Each row was made from one walk, in order. Every step used is in the known rows, and no mark comes twice. Write each row's walk.
Known rows:
geta > seto > tefeg: [-0.58  0.33 -1.51  1.03 -0.31 -0.10 -1.56  0.30  0.71  1.14 -0.47  1.83
  0.44 -0.59 -0.37  2.65  0.44 -0.07  0.09  1.49 -1.07 -0.89  0.85  1.00
 -0.59  1.57 -1.56]
rusi > limad > seto: [ 0.08 -0.13  1.26 -3.85  0.35  0.50 -1.22 -0.87 -0.60 -0.83 -2.75  1.45
  0.42 -0.42 -0.35 -1.58 -0.32 -0.02 -0.78 -0.49  0.00 -0.84  0.14  0.06
  0.82 -0.67  0.28]
rurisu > seto > limad > rusi: [ 0.97  0.28 -2.70 -1.04 -0.38 -1.75 -3.43 -1.17  2.56 -1.03  0.63  3.16
  0.92 -0.28 -0.14  2.90  0.05  1.15 -0.91 -0.09 -0.66 -2.55 -4.55  0.34
 -1.81  2.57 -0.30]
sinu > pinez > nete > rusi > limad > seto > rurisu: [-0.49  0.23  3.59  1.12 -1.05  0.75 -1.47 -1.53 -0.38 -0.08 -3.79  2.37
  0.59  0.00  1.09 -0.23 -4.15  0.19 -1.93 -1.28 -3.04 -0.19  4.24 -0.93
  0.33 -3.30 -0.48]
nete > pinez > sinu > seto > tefeg: [-1.80  0.57  1.21 -0.02 -1.03 -0.72  1.16  0.15 -0.47 -0.22 -1.64  0.97
  1.70 -1.87  0.45  2.36 -0.87  0.69 -1.11  0.77 -0.96  0.48  3.07 -1.24
 -0.46 -1.83 -1.21]
sinu > seto > guvud: [ 0.89 -0.37  0.81 -1.35 -0.66 -1.30 -1.56  0.62  0.57  0.16 -1.30  3.25
 -1.09 -0.08 -1.52  1.26 -1.97 -0.09 -0.45 -0.79  0.54  0.79 -0.92  0.91
 -0.81  1.28  0.64]
limad > seto > sinu > pinez > nete: [-0.65 -0.94  2.85 -2.07 -1.87 -1.58 -0.54 -1.51  0.67 -0.46 -2.73  4.74
  0.99 -0.58  0.44 -0.73  0.53  0.10 -1.23 -0.91  0.20  0.22  2.51 -0.93
 -0.89  0.51 -0.22]
pinez > sinu: [-0.63  0.27  1.31 -0.44 -0.72 -0.91  0.56 -1.19  1.01 -0.86  1.29 -0.05
  1.24 -1.09  0.68 -0.51  0.24  0.50 -0.19 -0.16  0.09  0.05  1.57 -1.47
  0.96 -2.11 -0.30]
limad > seto > sinu: [-0.88 -0.81  0.26 -3.13 -0.26 -1.21 -2.72 -0.84  0.00 -0.94 -1.48  2.11
  0.54 -0.51 -0.25  0.23  2.54 -0.09 -0.49 -0.27  0.76 -0.12  0.16 -0.48
 -0.22  1.36  0.94]
sinu > pinez > nete: [ 0.26 -0.11  2.58  1.03 -1.51 -0.37  2.35 -0.60  0.86  0.46 -1.40  2.51
  0.45 -0.19  0.62 -0.79 -1.94  0.12 -0.72 -0.60 -0.52  0.27  2.25 -0.56
 -0.75 -0.93 -0.98]
sinu > seto: [ 0.90  0.25  1.51 -0.71  0.04 -0.09 -0.59  0.27 -0.98  1.00 -2.37  1.57
  0.17 -0.84 -0.97  1.69 -1.72  0.27 -0.52 -1.32  0.26  1.00 -0.39  0.09
  0.28 -0.41 -0.45]
bufe > seto > sinu: [ 0.12 -1.43 -3.24 -4.03  0.18 -2.35 -2.26  0.16 -0.11 -0.11 -0.29  1.02
 -0.01 -0.55 -0.79  0.24  0.70 -0.43 -0.41  0.74 -1.81  0.33 -1.81 -0.61
 -1.00  2.03  0.44]
seto > limad > rusi: [ 0.53 -0.55 -1.22 -1.89 -0.56 -1.12 -3.11 -1.74  1.68 -1.17  0.71  1.83
 -0.27  0.29  1.35  1.21  2.91  1.62 -1.17  0.73 -0.66 -2.04 -3.61  0.93
 -1.42  1.54  0.39]
guvud > seto > sinu > pinez > nete > rusi: [-0.65 -0.26  0.52  3.41 -1.10 -0.58  0.66 -0.18 -0.60  0.95  0.31  0.53
  0.43 -0.63 -0.38  0.63 -0.33 -0.86 -0.81 -2.68 -2.21  0.37  4.18 -1.25
 -1.81 -0.51 -0.46]
rusi > limad > seto > sinu: [-0.73 -1.18  1.01 -2.93  0.79 -1.03 -3.03 -0.41 -0.41 -1.42 -2.71  2.07
  0.07 -0.32 -0.35 -2.75  0.67  0.12 -0.63 -0.06 -0.46 -1.22  0.16 -1.42
  0.59  0.13  0.88]
bufe > seto > tefeg: [-0.12 -0.21 -4.36 -3.91 -0.04 -1.44 -0.67 -0.73  0.49  0.72 -1.05  0.69
 -0.02 -0.46 -1.12  2.25  0.35 -0.51 -0.83  2.09 -2.29  0.26 -0.68  0.30
 -1.90  1.77 -0.65]
sinu > pinez > nete > rusi: [-0.77  0.66  2.68  1.92 -1.24  1.13  2.35 -0.22 -0.16  0.82 -0.64  0.48
  1.31 -0.41  1.56  0.72 -2.70 -0.27 -1.03 -1.61 -1.95  0.56  3.85  0.12
 -0.39 -2.02 -1.66]
tefeg > seto > limad > rusi: [ 0.17 -0.02 -1.41 -1.33 -0.21 -2.36 -5.77 -2.24  1.15 -0.83  1.30  1.04
 -0.72  0.46  0.76 -0.08  2.63  1.87 -0.93 -1.21 -0.63 -1.97 -2.18  0.88
 -0.99  1.24  0.37]
sinu > seto > limad > rusi: [ 1.49 -0.13  0.25 -2.83 -0.77 -1.32 -3.50 -1.52  0.93 -0.37 -1.50  3.46
 -0.02 -0.51  0.18  3.05  1.25  1.92 -1.64 -0.39 -0.39 -0.96 -3.95  0.98
 -1.13  1.11 -0.18]
guvud > seto > limad: [ 0.93 -0.47 -2.81  2.58 -0.40 -1.89 -1.66 -0.13  0.41 -0.42  1.29  0.32
 -1.29  0.08 -2.55  1.64  1.63  0.08 -0.10 -0.26 -0.80 -1.06 -1.61 -0.55
 -1.96 -0.29  0.18]
rusi > limad: [-0.04 -0.48  0.62  0.12  1.17  0.18 -0.30  0.83 -0.29 -0.45 -1.21 -0.11
 -0.30  0.02 -0.10 -2.90 -1.40  0.06 -0.12  0.11 -1.29 -0.95 -0.02 -0.98
  0.39 -1.46 -0.02]
nete > rusi > limad > seto > sinu > pinez: [-0.87 -0.11  1.24 -2.15  0.50  0.37 -2.08  0.89 -1.16 -0.56 -3.28  1.75
  0.28 -0.81  1.64 -1.60  0.93 -0.05 -1.38 -1.11 -2.61 -0.72  2.79  0.45
 -0.15 -0.56 -0.45]
pinez > nete: [-0.48 -0.52  2.60  1.17 -0.87 -0.23  1.29 -1.40  0.43  0.20 -0.18  0.80
  1.38  0.04 -0.59 -0.59 -3.46 -0.07 -0.32 -0.30  0.06  0.29  1.19 -1.56
  0.12 -1.31 -0.32]
seto > sinu > pinez > nete > rusi > limad: [-1.51 -1.02  2.42  2.51  0.32 -0.17  0.23  1.22 -0.39  0.04 -1.67  0.88
  0.77 -0.38  1.62 -3.07 -2.93  0.06 -1.07 -0.86 -3.77 -0.61  4.08 -2.15
 -0.34 -2.16 -1.03]
bufe > seto: [ 0.97 -0.22 -2.53 -4.35 -0.10 -0.99 -0.44 -0.67 -0.36  0.15 -0.41  0.74
  0.32 -0.48 -0.60  0.98 -0.36 -0.77 -0.53  0.38 -1.18  0.70 -1.99  0.72
 -0.83  0.75 -0.01]

Write each row's walk:
[-0.50 -0.33 -0.28  0.09 -0.19 -2.24 -4.06 -0.27  0.87 -0.22  1.41  0.93
 -1.77  0.80 -0.86 -1.53 -1.10 -0.12  0.32 -1.79  0.44 -0.27  1.00  0.57
 -0.50  1.11  1.24]
tefeg > seto > guvud
[-1.46 -0.24  3.00 -1.21 -1.42 -0.24 -0.70 -1.44 -0.32 -0.10 -1.93  2.56
  2.09 -0.77  1.69  0.79  0.13 -0.22 -1.62 -2.04 -1.23  0.43  3.88 -0.25
 -0.58 -0.62 -0.58]
limad > seto > sinu > pinez > nete > rusi
[ 0.01  0.43  0.23 -0.68  0.14 -0.69 -0.74  0.05 -0.05  1.32 -2.89  1.61
 -0.15 -0.83 -1.38  2.84 -1.22  0.39 -0.86  0.91 -0.68  0.67  1.12 -0.21
 -0.72  0.65 -0.91]
sinu > seto > tefeg
[-0.08 -0.88  0.84 -3.71 -0.14 -0.67 -2.22 -0.57  0.92 -1.50 -1.77  3.67
 -0.76  0.31 -0.96 -1.91 -0.95 -0.31 -0.71 -0.31  0.27 -1.00 -0.33  0.68
 -0.10  0.74  1.46]
rusi > limad > seto > guvud
[-0.18 -0.30 -1.52  1.11  0.65 -2.22 -2.34  1.21  1.02 -0.31 -0.17  1.74
  0.85 -0.67 -1.34  0.60 -1.46 -0.42  0.30 -0.44 -0.56 -0.93 -0.82 -2.00
 -1.10  1.93  0.22]
rurisu > seto > sinu
[-1.87 -0.42  3.07  2.82  0.71 -1.30 -2.92  0.49 -0.85  0.39 -1.19  0.09
  0.08 -0.22  1.19 -4.39 -3.46  0.22 -0.84 -2.87 -3.64 -0.79  5.25 -2.27
  0.18 -2.30 -0.83]
tefeg > seto > sinu > pinez > nete > rusi > limad
[-1.57 -0.68  3.39 -1.78 -0.99  0.66 -1.17 -1.74  0.30 -1.06 -0.97  1.99
  1.54  0.05 -0.08 -0.68 -4.52 -0.57 -1.45 -1.45 -1.14 -0.69  2.57  0.07
  0.16 -1.41  0.52]
pinez > nete > rusi > limad > seto > guvud
[-0.56 -1.39  3.42 -1.85 -0.73 -1.40 -0.78 -0.80  0.50 -0.88 -3.91  4.65
  0.72 -0.58  0.27 -3.71 -1.60  0.24 -1.42 -0.83 -1.13 -0.71  2.13 -1.88
 -0.45 -0.73 -0.23]
rusi > limad > seto > sinu > pinez > nete
[ 1.48 -0.27 -3.35 -0.67 -1.05 -1.36 -2.94 -2.31  1.07 -0.73  1.50  1.59
 -0.90  0.18 -1.04  2.09  4.00  0.92 -0.67 -1.01 -0.61 -2.15 -3.25  0.92
 -2.33  1.98  0.71]
guvud > seto > limad > rusi
[-0.12 -0.75  0.91 -3.06  0.30 -1.17 -2.35  0.57  0.10 -1.15 -3.98  3.89
 -0.75 -0.66  0.85 -3.12  2.27  0.29 -1.04 -0.45 -1.30 -0.89  1.49 -0.30
 -0.17  0.50  0.10]
rusi > limad > seto > sinu > pinez
[-0.18 -0.46  0.89  2.22 -0.88 -2.51 -0.29  0.78  1.95  0.19 -1.34  4.23
  1.30 -0.64 -0.89 -0.45 -2.95 -0.30 -0.44 -1.18 -1.05 -0.52  1.46 -2.66
 -1.53  0.75 -0.95]
rurisu > seto > sinu > pinez > nete
[-2.07 -1.08  3.59 -0.71  0.15  0.01 -1.77 -1.17 -0.94 -0.84 -1.98  0.70
  2.32 -0.50  0.42 -1.41 -2.87 -0.18 -1.42 -1.38 -1.69 -0.78  3.18 -2.12
  0.60 -1.99  0.13]
pinez > nete > rusi > limad > seto > sinu
[-1.67  0.47  2.69 -0.65 -0.65  1.03  0.47 -1.19 -0.21  0.53 -3.83  2.10
  1.55 -0.79  0.86  0.32 -2.50  0.02 -2.15 -0.04 -3.32 -0.77  5.48 -0.08
 -0.64 -2.18 -1.72]
sinu > pinez > nete > rusi > limad > seto > tefeg
[ 0.02 -0.35  0.32 -3.42 -0.94 -1.33 -1.66 -0.11  0.32 -0.60 -2.84  3.81
 -0.38 -0.57  0.87 -0.28  3.63  0.01 -0.79 -0.71  0.01 -0.06  1.18  0.61
 -0.95  1.50  0.12]
limad > seto > sinu > pinez
[ 0.39 -0.11 -2.07  0.29 -0.38 -1.72 -1.99  0.98  2.46 -0.43  1.12  2.84
 -0.10  0.05 -1.93  1.24 -3.20 -0.73  0.35 -0.47  0.33 -1.03 -1.39  0.05
 -1.46  2.52  0.70]
rurisu > seto > guvud
[-0.72  0.59  2.38 -0.74 -1.48 -0.16  1.22  0.33 -1.33 -0.45 -1.13  1.15
  1.96 -1.68  1.25  1.49 -1.43  0.56 -0.92 -1.34  0.28  0.95  1.60 -0.88
  0.74 -2.74 -0.63]
nete > pinez > sinu > seto
[-0.53 -0.78  1.06  3.76 -0.09 -0.46  0.10  0.85 -0.94  0.42 -1.02  0.22
  0.10 -0.47 -0.36 -2.22 -2.12 -0.74 -0.90 -2.56 -3.55 -0.66  4.15 -2.15
 -1.37 -1.64 -0.52]
guvud > seto > sinu > pinez > nete > rusi > limad
[-0.85  0.54  1.69 -2.35  0.68  1.89 -1.64 -0.76 -1.84 -0.49 -1.96 -0.21
  1.17 -0.72  0.43  0.15 -1.31 -0.28 -1.07 -1.39 -1.44 -0.88  1.69  0.86
  0.96 -2.04 -0.18]
nete > rusi > limad > seto
[-0.54  0.81 -2.92  1.12  0.48 -1.13 -0.97  0.30  1.64  0.64 -0.76  1.15
  0.78 -0.67 -2.15  2.88 -1.87 -0.24 -0.09  1.08 -1.11 -1.16  0.61 -1.09
 -1.61  1.83 -1.15]
rurisu > seto > tefeg
[ 0.46 -0.02 -1.89  1.26  0.22 -2.25 -1.54  2.20  1.33  0.03 -1.17  3.43
  0.02 -0.80 -0.42  0.18 -0.26 -0.18 -0.01 -0.69 -1.14 -0.69  0.15 -1.15
 -1.67  2.09 -0.83]
rurisu > seto > sinu > pinez
[-0.78  0.59  4.30 -1.47 -0.79  1.53  0.77 -1.11 -1.00  0.14 -2.99  2.01
  1.88 -0.80  1.19 -0.99 -2.62 -0.21 -1.80 -2.13 -2.40 -0.19  4.06  0.32
  0.38 -2.57 -1.17]
sinu > pinez > nete > rusi > limad > seto
[-0.44 -0.13 -0.35  0.63  0.27 -2.74 -3.74  0.73  0.19  0.16 -0.72  1.14
 -1.75 -0.10  0.86 -2.77  1.78  0.39 -0.08 -1.77 -1.04 -0.17  2.19 -0.43
 -0.69  1.06  0.09]
tefeg > seto > sinu > pinez
[ 0.29 -1.52 -0.93 -2.96 -1.24 -2.55  0.11 -0.39  0.77  0.32 -1.40  3.53
  0.53 -0.61  0.04 -1.01 -1.02 -0.39 -1.26  0.09 -2.47  0.63  0.24 -1.22
 -1.84  0.80 -0.48]
bufe > seto > sinu > pinez > nete
[-0.98 -0.13  1.65 -1.64 -1.95 -1.21  0.55  0.67  0.02 -1.14 -0.09  3.05
  0.80 -1.14  0.78  0.93 -2.02  0.08 -0.80 -0.91  0.55  0.57  0.90 -0.13
 -0.32 -1.43  0.53]
nete > pinez > sinu > seto > guvud
[ 0.82 -0.47 -2.43  1.43 -0.48 -1.96 -0.61  1.04 -0.12  0.46 -0.38  1.79
 -1.94 -0.36 -1.14 -0.58  3.78 -0.52  0.17 -1.47 -1.02 -0.06  1.13 -0.41
 -2.19  1.79  0.37]
guvud > seto > sinu > pinez
[-0.33 -0.29 -1.51  1.03  0.46 -2.80 -4.82 -0.34  0.54 -0.24  0.99  0.05
 -1.06  0.27 -1.01 -0.89  0.30  1.01 -0.32 -0.44 -0.96 -0.96 -0.52 -0.63
 -0.39 -0.89 -0.25]
tefeg > seto > limad
[ 0.27  0.48  2.98 -1.88 -0.91 -1.16 -0.01 -1.06  0.19 -0.04 -1.29  1.28
  1.19 -2.05 -0.34  0.66 -1.44  0.81 -0.64 -1.17  0.37  1.10  0.96 -1.32
  1.14 -2.29 -0.46]
pinez > sinu > seto
[-0.03 -0.46  0.46 -4.10 -1.45 -0.83 -2.16 -1.39  1.27 -1.26 -0.74  3.51
 -0.43  0.20 -0.77  0.75  1.10 -0.39 -0.46 -0.46  1.62 -0.19 -0.72  1.64
 -0.72  2.14  1.52]
limad > seto > guvud
